Every row comes from one small tree of marks. The marks that hang from a mark follow it in brackets, in alphabetical order. Every link used is in the known rows. Which tree was each row made from?
Known rows
A{Q{Y{D U}}}: [ 0.57 -0.05 -1.18  0.07 -0.27 -0.80  0.33 -0.81  0.31  0.03 -1.37  0.46
 -1.19  0.05 -0.13 -0.48  0.12 -1.09  0.44  1.02 -0.24  0.05 -0.45  1.41
 -0.73]
R{Y{U}}: [-1.14  0.88 -0.89  0.20  0.07  2.18 -0.16 -0.73  0.17 -0.09 -0.91 -0.32
 -0.57  0.41 -0.05  1.53  0.23 -0.38  0.34  0.54 -0.19  0.26 -0.22  0.23
 -1.66]
T{R{Y{Q}}}: [-1.85  0.82 -1.23 -1.85 -0.16  1.56 -0.14 -0.93  0.69  0.11 -0.54  0.55
 -0.17  0.49  0.11  2.01 -0.25 -0.30  1.13 -0.12 -0.60  0.32 -0.04 -0.56
 -2.20]
T{R{Y{S}}}: [-1.64  1.35 -0.94  0.11  0.23  1.94 -0.33 -1.39  0.16  0.33 -0.43  0.25
  1.49  0.74  0.51  0.86 -0.37 -0.27  1.10  0.19 -0.20  0.14 -0.02  0.20
 -2.32]
R{Y{D S U{X}}}: [ 0.12 -0.27 -1.05  2.00 -0.68  1.26  0.03 -1.13 -0.48 -0.05 -1.21 -0.99
 -2.63  0.33  0.17 -0.90  0.23 -1.00 -0.52 -0.04 -0.48  0.19 -0.26  1.45
 -1.68]
R{Y{Q U}}: [-1.58  0.08 -1.18 -0.32 -0.38  1.77 -0.03 -0.23  0.26 -0.41 -1.01 -0.23
 -0.94  0.28 -0.25  2.25  0.20 -0.67  0.07  0.27 -0.63  0.35 -0.16 -0.09
 -1.86]
A{Q{Y{U{X}}}}: [ 0.00  0.39 -0.76 -0.52  0.03 -1.28  0.25 -0.51 -0.93  0.18 -1.08  0.16
 -2.78  0.16 -0.63 -2.84  0.27 -1.33  0.59  1.03  0.31 -0.45 -0.31  3.28
 -0.58]
W{Q{A Y}}: [-1.51  1.00 -1.45  0.14  0.33 -0.70  0.62 -0.86 -0.50  0.36 -0.25  0.25
  4.02  0.17 -0.37 -1.25 -0.28 -0.16  1.78  0.42  0.80  0.12 -0.41 -0.55
 -0.87]
A{Q{Y{D S U}}}: [ 0.40 -0.36 -1.14  1.46 -0.24 -0.90  0.29 -0.87 -0.08 -0.01 -1.30  0.23
 -0.30  0.18  0.07 -1.05  0.00 -1.24  0.01  1.10 -0.33  0.26 -0.40  1.72
 -1.09]
T{R{Y{U}}}: [-1.19  1.40 -0.94 -0.89  0.00  1.68 -0.32 -1.64  0.33  0.14 -0.98 -0.11
 -2.54  0.60  0.01  1.47 -0.18 -0.12  1.60  0.03 -0.18 -0.06 -0.15  0.03
 -1.59]
X{U}: [-1.23  1.08 -1.12  0.46  1.07  1.01  0.11 -1.26 -0.14  0.23 -0.82  0.17
  3.22  0.53 -0.40  1.80 -0.31 -0.58  1.06  0.37 -0.17  0.57 -0.38 -0.27
 -1.93]
Q{Y{S}}: [-2.19  0.44 -0.95  1.43  0.42 -0.24  0.21 -0.41  0.08  0.13 -0.46  0.81
  3.36  0.27  0.28 -0.98 -0.53 -0.94  0.83  1.02  0.41  0.63 -0.38  0.13
 -2.13]
R{Y{Q S U}}: [-1.59 -0.23 -1.09  1.32 -0.34  1.66 -0.11 -0.21 -0.01 -0.49 -0.98 -0.48
 -0.15  0.41 -0.06  1.68  0.07 -0.77 -0.43  0.33 -0.75  0.49 -0.04  0.19
 -2.29]
T{R{Y}}: [-1.51  1.65 -1.00 -1.26  0.20  2.13 -0.25 -1.32  0.49  0.37 -0.51  0.51
  0.30  0.59  0.33  1.44 -0.23 -0.09  1.44  0.17 -0.11  0.04 -0.13 -0.25
 -2.00]
Q{A Y{U}}: [-1.44  0.39 -1.25  0.21  0.47 -2.40  0.26 -0.82 -0.10 -0.12 -0.13 -0.04
 -1.70  0.11 -0.07 -0.80 -0.27 -0.34  1.18  0.73  0.44  0.26 -0.35 -0.73
 -1.13]
U{X}: [-1.63  1.01 -1.03 -0.20  0.17  0.57  0.19 -0.31 -0.73  0.10 -0.57  0.20
  1.30  0.13 -0.07 -1.11 -0.19 -0.74  0.34  0.44  0.19  0.34 -0.28  1.07
 -1.47]
T{R{Y{D U{X}}}}: [ 0.23  0.50 -1.17 -0.63 -0.70  0.76 -0.06 -2.01  0.04  0.25 -1.24 -0.60
 -5.60  0.40  0.07 -0.40 -0.12 -0.51  1.08 -0.60 -0.38 -0.13 -0.22  1.09
 -1.16]
Q{A Y}: [-1.87  0.68 -1.29 -0.10  0.64 -2.08  0.34 -0.51  0.19  0.11  0.31  0.54
  1.26  0.12  0.27 -1.08 -0.34 -0.28  1.14  0.80  0.48  0.41 -0.34 -0.88
 -1.46]
R{Y}: [-1.54  1.08 -0.95 -0.15  0.23  2.65 -0.04 -0.42  0.35  0.14 -0.46  0.38
  2.36  0.41  0.14  1.56  0.13 -0.34  0.47  0.68 -0.12  0.48 -0.17 -0.08
 -1.92]
W{Q}: [-1.54  1.65 -1.31  0.30  0.08  2.36  0.35 -0.63 -0.67  0.20 -1.18  0.29
  5.78  0.21 -0.39  0.66 -0.30 -0.36  1.16  0.42  0.34  0.38 -0.42  0.21
 -1.08]
T{R{Y{D S{P}}}}: [-0.12  0.80 -1.25 -0.09 -0.10  1.14  0.04 -2.39  1.29  0.62 -0.21 -0.32
  0.57  0.65  0.76  1.17 -0.30 -0.35  1.28  0.15 -0.57 -0.88 -0.27  0.14
 -2.81]
A{Q{Y{D S{P}}}}: [ 0.51 -0.02 -1.23  0.31  0.13 -1.04  0.56 -1.12  0.74  0.53 -0.21  0.32
  2.40  0.25  0.32 -1.07  0.00 -1.16  0.37  1.44 -0.30 -0.75 -0.46  1.89
 -1.91]

Which tree is each row?
[-2.06 -0.17 -1.63  1.21  0.00 -1.52  0.05 -0.28 -0.58 -0.73 -0.26 -0.71
 -0.73  0.10  0.03  0.22 -0.39 -0.33 -0.25  0.31 -0.61  0.71 -0.04 -0.71
 -1.99] => Y{Q{A} S U}
[-0.12  0.14 -1.73  0.99 -0.32 -1.45  0.70 -1.48 -0.25  0.06 -1.15 -0.45
  0.11  0.01 -0.36 -0.93 -0.33 -0.33  1.49  0.01  0.30  0.09 -0.57 -0.64
 -0.29] => W{Q{A Y{D U}}}
[-2.39  0.04 -1.66  0.80  0.22 -1.28  0.16 -0.11 -0.43 -0.50  0.25 -0.09
  2.26  0.15  0.29  0.11 -0.43 -0.27 -0.37  0.41 -0.61  0.88 -0.03 -1.01
 -2.36] => Y{Q{A} S}
[-1.54  0.62 -1.20 -1.34 -0.35  1.09 -0.24 -1.16  0.46 -0.16 -0.98 -0.08
 -2.91  0.51 -0.12  2.13 -0.20 -0.35  1.23 -0.22 -0.58  0.00 -0.04 -0.25
 -1.90] => T{R{Y{Q U}}}
[-1.43 -0.17 -1.62  0.54  0.18 -2.19  0.21 -0.90  0.12 -0.38  0.39 -1.19
 -0.99  0.19  0.03  0.76 -0.30 -0.35  0.14  0.50 -0.62 -0.48 -0.18 -0.33
 -2.51] => Y{Q{A} S{P} U}
[-1.12 -0.11 -1.04 -0.33 -0.59  1.13  0.06 -0.24 -0.51 -0.27 -1.07 -0.63
 -3.22  0.27 -0.49  0.29  0.32 -0.88 -0.16 -0.07 -0.42  0.05 -0.10  1.26
 -1.74] => R{Y{Q U{X}}}
[-0.91 -0.45 -1.22  2.44 -0.25 -1.05  0.32 -1.03  0.24 -0.15 -1.26  0.16
 -0.27  0.11  0.27 -0.67 -0.48 -1.08  0.50  0.56  0.00  0.52 -0.55  0.05
 -1.57] => Q{Y{D S U}}
[-1.16  0.18 -1.17  0.06  0.22 -2.95  0.36 -0.86 -0.87 -0.01 -0.19 -0.43
 -3.65  0.04 -0.26 -2.93 -0.12 -0.67  1.07  0.37  0.59 -0.11 -0.33  0.58
 -0.91] => Q{A Y{U{X}}}
[-1.04 -0.45 -1.65  0.66 -0.29 -0.18  0.45 -0.84  0.89 -0.07 -0.29 -0.19
  2.45  0.10  0.46  1.48 -0.43 -0.88 -0.14  0.44 -0.96 -0.10 -0.38 -0.19
 -2.85] => Y{D Q S{P}}
[-0.77 -0.99 -1.49  1.69 -0.87 -0.63  0.29 -0.51 -0.62 -0.52 -1.44 -0.69
 -2.12 -0.04 -0.05 -0.63 -0.34 -1.28 -0.73 -0.20 -0.80  0.54 -0.27  1.17
 -1.66] => Y{D Q S U{X}}
[-1.06 -0.86 -1.95  1.72 -0.45 -2.06  0.23 -0.72 -0.08 -0.69 -0.60 -0.78
 -1.42 -0.05  0.33  0.46 -0.44 -0.40 -0.67 -0.03 -0.97  0.84 -0.15 -1.04
 -1.74] => Y{D Q{A} S U}
[-1.18 -0.76 -1.58  1.88 -0.66 -0.13  0.19 -0.48  0.16 -0.63 -1.33 -0.26
 -0.31  0.04  0.15  1.31 -0.45 -0.89 -0.49  0.15 -0.96  0.89 -0.30 -0.48
 -1.97] => Y{D Q S U}
[-0.92  0.64 -0.88  0.59  0.43 -0.30  0.19 -0.26 -0.24  0.20 -0.51  0.98
  3.32  0.35  0.04 -1.50 -0.05 -1.11  0.24  1.49  0.13  0.22 -0.25  2.02
 -1.55] => A{Q{Y{S}}}
[ 0.11  0.13 -1.24 -0.41 -0.07 -0.53  0.43 -0.53  0.49  0.26 -0.90  1.02
  1.47  0.05  0.11 -0.97  0.13 -1.10  0.43  1.20 -0.20  0.27 -0.40  1.21
 -0.89] => A{Q{Y{D}}}
[-0.06 -0.47 -1.46  0.62 -0.29 -3.26  0.50 -1.23 -0.30 -0.05 -0.51 -0.57
 -4.29 -0.11  0.04 -3.04 -0.16 -0.74  0.73  0.05  0.19  0.11 -0.44  0.25
 -0.72] => Q{A Y{D U{X}}}
[-0.64  0.33 -1.43  1.11  0.08  0.18  0.36 -1.25  0.80  0.24 -0.26 -0.16
  3.10  0.19  0.59  0.81 -0.37 -0.72  0.24  0.77 -0.44 -0.23 -0.48  0.15
 -2.47] => Y{D S{P}}
[-1.80  0.08 -1.66 -0.20  0.03 -1.55  0.09 -0.24 -0.22 -0.65 -0.25 -0.52
 -1.70 -0.03 -0.15  1.04 -0.29 -0.07  0.07  0.21 -0.51  0.46 -0.11 -1.12
 -1.51] => Y{Q{A} U}
[-1.16  0.85 -1.08  0.85 -0.06  0.77  0.44 -0.95 -0.65  0.15 -1.59  0.11
  2.35  0.20 -0.83 -0.33 -0.33 -0.82  2.02  0.47  0.78  0.03 -0.60  0.44
 -0.66] => W{Q{Y{U}}}
[-0.23  0.16 -1.34  1.54 -0.13 -0.15  0.27 -1.57  0.68 -0.03 -0.72 -0.81
  0.02  0.18  0.35  0.96 -0.34 -0.74  0.35  0.65 -0.50 -0.53 -0.52  0.42
 -2.17] => Y{D S{P} U}
[-0.61  0.32 -0.84  1.03  0.22 -0.67  0.10 -0.50 -0.48 -0.02 -0.98  0.31
  0.22  0.33 -0.26 -1.32 -0.01 -1.15  0.33  1.43  0.10  0.10 -0.26  2.33
 -1.29] => A{Q{Y{S U}}}
[-0.81  0.04 -1.64  0.29  0.18 -2.17  0.49 -0.93  0.65  0.07 -0.01  0.45
  0.61 -0.05  0.48 -0.99 -0.31 -0.36  0.89  0.48  0.04  0.58 -0.45 -1.44
 -1.23] => Q{A Y{D}}
[-1.25 -0.24 -1.17  0.37 -0.19 -0.86  0.27 -0.80 -0.52 -0.18 -0.49 -1.10
 -1.75  0.20 -0.38 -0.49 -0.24 -1.15  0.09  0.36 -0.38 -0.77 -0.25  1.80
 -2.39] => Y{Q S{P} U{X}}
[-0.77 -0.57 -2.04  0.65 -0.05 -2.11  0.50 -0.93  0.82 -0.16  0.55 -0.66
  1.27  0.02  0.65  0.74 -0.40 -0.39 -0.09  0.39 -0.90 -0.28 -0.24 -0.79
 -2.59] => Y{D Q{A} S{P}}
[-1.10 -0.12 -1.50  0.08 -0.72  1.15 -0.04 -1.29  0.75  0.02 -0.89  0.23
  0.14  0.48  0.58  1.59 -0.44 -0.55  0.38 -0.39 -1.02  0.56 -0.10 -0.57
 -2.40] => T{R{Y{D Q S}}}
[-1.75  0.74 -1.38  1.68  0.34 -0.83  0.56 -0.90 -0.87  0.29 -0.31  0.09
  4.83  0.27 -0.17 -1.88 -0.49 -0.32  1.35  0.51  0.65  0.28 -0.35 -0.19
 -1.29] => W{Q{A Y{S}}}
[-1.77  0.78 -1.07  1.78  0.15  1.04  0.49 -0.76 -0.67  0.34 -1.12  0.47
  6.12  0.35 -0.32 -1.12 -0.52 -0.88  1.46  0.56  0.76  0.26 -0.51  0.56
 -1.47] => W{Q{Y{S}}}
[-2.12  0.00 -1.18  0.72 -0.17  2.09  0.00  0.00  0.17 -0.20 -0.48  0.17
  2.86  0.43  0.21  1.46  0.05 -0.75 -0.49  0.50 -0.71  0.65 -0.03  0.01
 -2.68] => R{Y{Q S}}
[-1.04  0.18 -1.21  0.98  0.63 -2.93  0.35 -1.43  0.18  0.08  0.49 -0.75
 -1.10  0.27  0.12 -1.39 -0.31 -0.49  1.27  1.00  0.35 -0.86 -0.39 -0.03
 -2.12] => Q{A Y{S{P} U}}
[-0.69 -0.55 -1.50  2.11 -0.05 -2.84  0.35 -1.21  0.04 -0.26 -0.46 -0.32
 -1.75  0.07  0.45 -1.28 -0.45 -0.60  0.38  0.39 -0.02  0.47 -0.39 -0.70
 -1.43] => Q{A Y{D S U}}
[-0.89 -0.57 -1.98  0.15 -0.48 -1.82  0.28 -0.62  0.27 -0.68 -0.59 -0.55
 -2.49 -0.13  0.13  1.15 -0.26 -0.29 -0.19 -0.06 -0.93  0.64 -0.22 -1.41
 -1.32] => Y{D Q{A} U}
[-1.27 -0.24 -1.23  1.83 -0.06 -0.55  0.37 -0.72  0.47  0.08 -0.78  0.76
  2.82  0.16  0.60 -0.80 -0.55 -1.04  0.49  0.76  0.03  0.82 -0.48 -0.28
 -1.86] => Q{Y{D S}}
[-0.46 -0.78 -1.94  0.10 -0.69 -2.53  0.40 -0.63 -0.54 -0.54 -0.53 -0.95
 -4.64 -0.22 -0.07 -0.87 -0.14 -0.58 -0.23 -0.41 -0.74  0.44 -0.18 -0.09
 -1.12] => Y{D Q{A} U{X}}
[ 0.31 -0.02 -1.20  1.33 -0.24  1.41  0.11 -1.64  0.87  0.13 -0.71 -1.11
 -0.78  0.48  0.36  1.34  0.13 -0.70  0.08  0.52 -0.65 -0.62 -0.35  0.51
 -2.49] => R{Y{D S{P} U}}
[-0.25  0.06 -1.29  0.58 -0.50  0.03  0.24 -0.96 -0.45 -0.13 -1.33 -0.47
 -2.69 -0.03 -0.03 -0.62 -0.15 -0.88  0.19  0.02 -0.26  0.33 -0.43  0.97
 -1.05] => Y{D U{X}}
[-0.78  0.64 -0.86  1.04  0.24  1.74 -0.06 -1.36  0.48  0.16 -0.26 -1.01
 -0.10  0.60  0.08  1.34  0.23 -0.63  0.48  0.90 -0.24 -0.96 -0.24  0.87
 -2.63] => R{Y{S{P} U}}
[-1.58 -0.44 -1.49  0.96 -0.23 -2.25  0.16 -0.37 -1.39 -0.60 -0.16 -1.08
 -2.57  0.09 -0.15 -1.59 -0.25 -0.64 -0.47  0.02 -0.40  0.30 -0.01  0.69
 -1.71] => Y{Q{A} S U{X}}
[-0.18 -0.76 -1.39  0.10 -1.07  0.85  0.23 -0.56  0.00 -0.31 -1.37 -0.73
 -4.09  0.09 -0.22  0.33  0.30 -1.06 -0.51 -0.36 -0.86  0.15 -0.22  0.88
 -1.46] => R{Y{D Q U{X}}}
[-1.13 -0.48 -1.62  0.37 -0.65 -0.09  0.26 -0.41  0.46 -0.58 -1.41 -0.12
 -1.41 -0.10 -0.03  1.76 -0.36 -0.75 -0.04  0.06 -0.87  0.76 -0.39 -0.66
 -1.46] => Y{D Q U}
[-1.19 -0.63 -1.45  1.34 -0.65  1.91  0.16 -0.33  0.65 -0.21 -0.81  0.09
  1.84  0.25  0.45  1.41 -0.03 -0.85 -0.80  0.12 -1.08  0.87 -0.16 -0.37
 -2.57] => R{Y{D Q S}}
[-1.38 -0.67 -2.01  1.23 -0.28 -1.54  0.36 -0.37  0.17 -0.47 -0.10 -0.17
  1.47 -0.04  0.62  0.39 -0.52 -0.40 -0.65  0.09 -0.96  0.98 -0.14 -1.26
 -2.06] => Y{D Q{A} S}
